In the rows, zero is written as 128.
Known rows, with every way that one mark hangs from another:
{nuzov fasuruz vugal}: [133 156  96 122 134 121 124 131 126 125 139 120 145 118 125 128  92  88
 119  81 126 125 108 125 134 135 178 127 131 150 167 121 129 126 127 116
 132 117 120 137 130 118 122 113 162 135 145 116 174 171 114 155]
{bibi sano}: [129 135 113 131 142 144 113 117 122 135 125 135 138 134 120 127 136 137
 132 137 151 125 155 118 126 116 149 137 152 117 126 122 120  86 138 144
 142 115 123 137 154 124 113 123 131 120 110 123 143 114 134 130]
{zuru memap {vabo gezab}}: [126 160 149  48 133  92 143 137  96 119 133 143  96 132 138 141 180  90
 121 154 110 126 188  88 137 110 102 122 135 103  96 117 135 169 129 134
 142 127 128 198 118 104 146  82 128 134 132 112 129 135 144  84]
{gezab {memap zuru}}: [109 128 108 101 107 143 112 119 168 128 126 131 126 145 141 112 107  52
 130 126 139 116 172  97 119 148 120 131 127 144 116 127 133 117 130 114
 118 153 150 150 104 141  97 141 173 132 153 158 152 130 125 128]
{nuzov bibi {depas bufi} fasuruz {vugal mitos}}: [ 77 135  49 155 119 116 120 120  88 115 115 137  76 137 116 139 122  70
  98  77  95 108  90 125 129 116 161 122 142 145 180 118 145 191 130 103
 132 144 121 176 106 123 148  88 229 158 161 152 192 148 124 226]
{memap {zuru {nebi mado} {vabo gezab}}}: [133 174 123  50 118 111 129 114  96 131 129 181  70 116 135  94 162  36
 113 140 138 110 207 128 120  72  88 137 149 119 100 117 143 199 133 105
 114 140 134 138 140 144  81  98 147 138 148 106 147 131 133  58]
{memap zuru}: [149 132 119 125 115 131 135 113 155 127 121 157 120 132 131 121 121  71
 127 131 147 126 158 123 120 121 137 129 127 130 120 129 144 137 131 102
 118 149 130 147 130 141  99 136 143 133 142 150 139 132 120 131]
{nuzov vabo}: [151 138 147 121 132 138 121 141  90 128 121 144 115 132 130 122 146 111
 122 172 116 118 147 122 129 131 118 117 132 150 129 126 127  81 121 113
 132 106 139 123 122 114 121 122 146 131 137 109 123 104 125 131]
{nebi mado}: [118 146 111 128 125 131 130 128 162 133 116 117 125 128 121 107 105 114
 122 117 122 120 161 117 124  85 102 150 133 144 131 135 128 152 122 136
 130 134 118 114 131 162  93 126 128 128 128 117 125 130 126 109]
{mado nebi}: [114 127 117 137 124 136 139 128 121 125 141 181 132 126 141 137 117  85
 130 115 140 121 119 130 129 120 114 122 136 124 134 115 124 113 130 134
 133 130 120 163 147 147 107 128 123 117 149 114 134  94 137 124]
{nuzov vabo {vugal mitos}}: [144 151 109  89 136 171 125 150 112 124 108 140 138 123 129 115  69 105
 108 141 119 114 132 131 130 136 132 127 143 153 150 113 133  35 122 105
 115  93 149 140 110  99 115  98 213 141 140 145 139 136 118 141]
{vugal mitos {nuzov fasuruz}}: [104 151 101 125 169 118 116 145 169 112 127 143 121 131 131 153  53  28
  75 137  98 121 154  82 127 139 154 144 115 162 158 127 129 121 124 129
 132 116 142 154 122 118 154 123 139 146 153 176 151 145 145 108]
{nuzov bibi vabo}: [128 119 118 151 121 125 104 128  72 142  96 125  71 139 124 119 134 127
 125 144 108 109 149 106 130 122 117 111 135 171 137 119 139 108 111  97
 112  97 139 123 118 118 114 116 171 135 150 104 123  76 127 140]
{pasik {depas bufi}}: [129 107 115 114 109 178 111 120 173 117 134 160  94 139 120 135 145 137
 116 107 126 136 128 136 133 126 136 128 126  71 126 129 123 169 132 129
 138 167 111 147 111 127 151 132 130 148 127 152 129 142 139 182]
{vabo {gezab {memap zuru}}}: [100 154 117  63 114 126 111 112 159 125 117 141 112 133 146 111 149  25
 130 159 129 128 162 114 118 147 118 142 124 134  90 126 139 121 123 132
 124 150 156 154 109 133 121 140 137 135 157 143 147 134 134 125]
{vugal {nuzov fasuruz}}: [112 155 111 118 159 107 113 136 139 126 133 144 116 131 129 143  85  65
  97 126 107 121 154  90 128 133 169 133 116 157 149 129 126 156 121 138
 141 124 129 150 132 128 146 135  87 140 151 131 161 146 140 117]
{memap {zuru vabo}}: [165 137  95 123 115 116 137 117 112 125 125 177  92 130 136 110 123  67
 120 125 141 106 199 118 123 118 103 122 139 124 117 127 134 171 139  89
 120 150 140 154 117 132  95 113 159 135 132 143 149 137 118 110]
{nuzov depas vabo vugal}: [119 163 116 118 111 148 173 149  78 131 126 129 135 126 114 104 111 112
 128 146 115 116  97 168 133 132 148 118 156 159 132 128 131  96 124 100
 132 124 129 148 123 110 116  99 155 133 133  89 166 131 115 169]
{vabo {gezab {memap {zuru {nebi mado}}}}}: [ 81 164 145  34 113 131 117 107 165 130 122 139 103 129 143  90 119  20
 118 137 137 121 184  97 115 103 110 148 127 133  98 121 139 158 121 133
 117 146 140 133 125 150  86 129 157 130 179 105 149 124 138  80]
{vabo {gezab memap}}: [ 84 148 127  59 127 121 114 127 156 130 124 107 109 132 143 121 156  78
 133 155 106 132 134 114 126 152 121 137 116 123  98 125 129 104 120 155
 136 121 154 136 111 119 148 131 108 134 145 132 145 128 139 124]
{zuru memap {nebi mado} {vabo gezab}}: [113 175 170  27 133  99 149 134  96 124 134 149  85 121 136 118 162 103
 110 136 118 119 202  83 134  70  77 125 140 107 111 113 137 200 129 134
 124 126 117 178 132 126 101  77 130 131 153  72 125 136 147  36]
{pasik depas}: [143 118 133 153 119 167 154 134 170 119 134 125 142 133 120 126 111 116
 115 108 122 137 125 131 131 125 155 128 122  93 122 133 124 118 133 131
 138 156 119 132 117 125 139 132 109 141 128 124 139 131 129 138]
{vugal mitos nuzov}: [ 87 138 114 101 147 151 129 145 165 121 115 136 130 132 131 135  62  77
  86 128 101 125 159 112 121 124 137 142 115 143 133 129 130  99 125 132
 124 113 143 157 119 122 135 124 133 140 137 184 127 135 147 104]
{vugal mitos {nuzov bibi depas}}: [ 62 127  90 165 124 118 159 138 123 132  97 125  96 149 114 123  64  81
  83 123  81 117 127 115 121 111 153 131 132 165 132 129 150 127 124 114
 117 145 131 176 127 125 143 110 141 140 142 164 141  99 146 133]
{bufi depas}: [126 115 132 193 123 158 113 128 115 124 136 124 131 125 120 121  93 149
 131 127 126 139 119 125 124 118 131 137 111 133 133 138 128 118 126 131
 139 154 112 146 118 107 151 130 128 126 121 127 185 123 112 128]
{vabo gezab}: [123 147 131  83 133 119 131 124 107 130 125 134 109 118 130 132 166  95
 128 160 121 136 124 150 126 128 136 141 143 114 100 126 135 131 119 143
 139 130 136 126 136 123 152 127  92 132 132 112 128 128 128 120]
{depas bufi}: [115 123 115 109 121 148  86 112 133 126 130 158  94 130 127 141 187 146
 128 124 128 124 116 127 126 126 100 123 129  96 133 121 124 176 126 132
 133 128 119 153 125 134 144 132 139 139 132 158 127 135 135 172]
{vugal nuzov}: [101 142 113 101 143 130 123 132 142 136 120 132 119 132 123 138 106 105
 102 117 112 126 123 120 125 128 136 137 133 144 126 129 131 123 117 135
 115 117 133 153 133 127 129 134  87 130 133 140 129 132 150 112]

Rows:
[128 167 191  36 140  88 139 133  55 125 147 156  98 125 144 140 166 114
 120 147 124 127 171  92 137 111  99 103 145 100 106 106 134 184 134 124
 119 115 129 192 126  93 135  75 141 133 159 103 127 132 144  60] | {zuru memap nebi {vabo gezab}}
[153 134 142  98 122 109 136 121  88 128 137 191 102 127 141 118 137  78
 122 117 155 105 198 118 121 111 104 107 140 120 124 116 135 184 145  80
 110 135 138 150 125 124  91 103 166 139 151 129 153 131 123  94] | {memap {zuru nebi vabo}}
[ 68 136  81 174 107 123 178 129 103 131 101 113 108 138 111 109  69 103
 109  82 103 122  90 145 126 104 153 125 145 148 144 122 155 114 133 101
 116 145 130 158 118 118 128  88 212 138 140 142 152 118 116 167] | {nuzov bibi depas {vugal mitos}}
[120 133  91  82 106 122 116 119 133 123 130 168  97 145 145 103 140  51
 127 124 137 100 223  93 121 146 103 121 136 141 120 125 129 161 134 104
 124 147 154 169  99 132  95 123 176 136 141 155 163 135 123 113] | {gezab {memap {zuru vabo}}}
[129 146 182  77 135 101 138 137  80 120 147 161 111 137 137 144 134 134
 119 112 133 112 183  76 140 108  98  93 115 106 136 111 127 168 140 108
 117 124 120 184 123 101 120  82 157 127 154 108 129 129 147  67] | {zuru memap nebi vabo}
[102 133 144  61 117 124 122 118 113 127 139 173 102 145 151 107 141  58
 127 118 146  97 197  87 124 145  87 113 124 132 125 116 136 165 146  98
 111 141 150 168 111 116  96 114 192 133 166 135 165 128 133  94] | {gezab {memap {zuru nebi vabo}}}
[ 94 149 123  58 120 122 122 119 162 128 132 165  93 137 142  81  91  53
 118 106 134  91 226  80 119 101  75 129 135 144 126 125 139 171 139 105
 108 146 141 146 122 147  56 111 200 134 165 126 164 140 129  70] | {gezab {memap {zuru {nebi mado} vabo}}}
[ 82 145  82 156 122 104  88 129  75 130 110 159  24 150 109 133 167  58
  93 148  81  97 123 120 132 123 151 111 130 175 157 121 136 187 108 105
 134 126 124 178 113 126 145 115 135 158 173 116 180  91 143 194] | {vugal {nuzov bibi {depas bufi} fasuruz vabo}}
[ 63 161 134  12 131 111 125 128 111 127 131 142  87 121 148  96 143  74
 118 129 113 106 193 113 125 105  72 134 126 118 107 117 133 165 130 152
 130 123 149 134 128 134  96  98 138 135 155  95 153 131 140  50] | {zuru {nebi mado} {vabo {gezab memap}}}
[145 155 153  56 128 105 131 113  64 126 138 198  76 120 142 112 176  49
 120 146 145 118 186 138 122 109 100 123 150 108  96 115 140 174 137  93
 117 134 145 157 135 120 119  99 148 138 149 123 150 136 128  86] | {memap {zuru nebi {vabo gezab}}}
[129 157  54 140 151 142 106 128  68 131  92 140  92 141 120 127  54  67
 101 119 109 101 157  79 127 118 177 123 162 181 184  99 129  48 124 101
 129  76 139 142 132  98 108  89 252 148 147 131 181 110 124 149] | {nuzov {bibi sano} fasuruz vabo {vugal mitos}}
[153 153 122 175 127  87 139 147  65 112 142 129 116 132 120 127 124  47
 114 194 111 111 125 131 137 145 168 118 122 167 149 129 121 121 125 119
 161 135 124 142 113 121 135 109 159 143 147  80 171 118 119 148] | {nuzov depas fasuruz vabo}
[105 163  83 103 143 166 105 125  71 139  82 148  87 132 126 114 116  91
 108 149 109 114 149 127 124 111 149 131 180 149 128  98 137  18 117 112
 127  69 144 149 144  97 122  87 203 142 136 134 143  95 132 142] | {nuzov {bibi sano} {vabo gezab} {vugal mitos}}
[118 155  86 187 110 107 147 136  44 137 111 107  77 138 115 109  95  61
 114 115  97 107 114 131 135 127 181 106 152 195 166 122 143 126 119  82
 132 129 124 141 114 115 111  89 184 145 166  76 183 108 113 181] | {nuzov bibi depas fasuruz vabo vugal}
[126 172 142  51 146 143 100 142 102 132 112 149  84 125 132 124 145  65
 100 190  90 128 142 141 126 128 127 136 141 154  98 119 129  87 100 133
 127  96 151 151 132 115 149 123  63 138 151 120 127 107 151 103] | {vugal {nuzov {vabo gezab}}}
[148 150 118  82 119 122 129 120 106 130 132 188  82 128 130  96 119  83
 110 108 150  99 212 111 120  74  78 127 145 130 125 123 139 200 138  89
 108 143 130 142 134 153  57 104 170 135 147 114 151 135 126  71] | {memap {zuru {nebi mado} vabo}}
[101 156 119 135 127 132 152 155  85 129 120 140 114 143 117 118 117  80
  99 185 101 116 124 146 126 135 130 121 145 164 116 134 133  92 122 118
 131 130 134 167 128 126 131 119  82 134 134 111 150  99 140 134] | {vugal {nuzov depas vabo}}
[104 132 162  81 108 140 120 118 163 127 132 159 125 143 146 114 123  71
 126 117 145 115 170  94 120 147 113 116 118 134 123 118 140 128 136 109
 103 141 138 143 116 121  95 131 179 128 180 142 146 132 134 116] | {gezab {memap {zuru nebi}}}
[ 91 148 157   9 136 109 125 127  55 122 143 150  97 129 152 120 160  91
 124 146 124 111 166 111 130 148  88 121 124 110 106 109 130 155 131 139
 124 115 156 151 117 100 135 100 146 137 151 112 151 130 149  76] | {zuru nebi {vabo {gezab memap}}}
[ 92 148 108  42 138 107 117 130  92 128 125 137  94 129 150 116 172  81
 130 153 103 115 182 114 132 153 102 132 135 124  99 119 125 142 124 147
 134 117 157 161 107 111 139 111 127 136 135 133 152 142 139  94] | {zuru {vabo {gezab memap}}}
[ 97 154 180  92 128 124 141 132 151 129 134 120 129 135 129 123  86 127
 115 108 131 124 162  65 131  70 103 116 119 124 136 116 134 172 129 130
 116 129 102 156 139 138  76  99 158 124 164  82 110 123 142  65] | {zuru memap {nebi mado}}
[113 127 119 200 103 113 151 137  53 133 102 116  70 144 111 111 136 108
 119 156 101 107 109 145 128 117 138 102 146 171 129 127 147 119 116  95
 136 124 126 142 119 122 124 104 145 132 137  81 144  70 119 155] | {nuzov bibi depas vabo}
[112 144  66 184 119 107  67 103  38 127 111 164  42 157 105 138 208  85
 116 167 109  99 122 116 131 116 141 112 155 153 163 115 122 139 126 103
 167 121 107 165 138 128 123 105 192 155 144  94 191  79 135 209] | {nuzov {bibi sano} {depas bufi} fasuruz vabo}
[ 82 136  84 154 155  99 109 128 153 126 105 134  76 142 128 142  56  40
  78 108  83 114 155  65 122 117 168 128 111 183 171 121 140 144 115 118
 118 110 141 159 121 121 145 124 156 152 169 163 156 118 147 120] | {vugal mitos {nuzov bibi fasuruz}}
[109 183 122  89 111 139 156 152  60 128 125 122 127 117 117 104 153 100
 124 176 108 128  93 187 134 128 157 131 164 143 106 121 143  89 117 116
 141 118 137 160 127 107 138  90 140 134 143  81 166 122 115 152] | {nuzov depas {vabo gezab} vugal}
[106 155 161  60 124 114 143 137 112 126 141 144 104 135 130 115 102 130
 113 110 125 107 212  58 135  62  68 112 136 131 136 117 136 203 138 123
 120 130 114 179 127 128  78  78 167 124 147  79 133 134 145  45] | {zuru memap {nebi mado} vabo}
[133 165  79 146 137 131  95 118  59 147 103 131  90 139 113 112 105 100
 120 113 118 106 147  99 132 118 178 111 169 188 177 107 133  68 120  99
 133  78 121 145 143 110  86 100 199 139 151  84 182  99 126 165] | {nuzov {bibi sano} fasuruz vabo vugal}
[100 151 113  99 118 149 106 138  90 131 122 168  81 138 117 128 167 100
  99 179  91 111 117 156 125 129 112 122 147 142 122 124 128 138 116 117
 132 132 128 179 125 123 149 119  96 142 143 136 158 114 150 181] | {vugal {nuzov {depas bufi} vabo}}
[123 191 103 114 137 111 156 159  67 109 129 128 122 120 124 122 105   6
  97 186 102 123 114 144 133 144 179 138 141 159 141 116 137  65 122 112
 154 112 143 150 110  96 168  80 202 155 153 107 178 145 116 156] | {nuzov depas fasuruz {vabo gezab} {vugal mitos}}
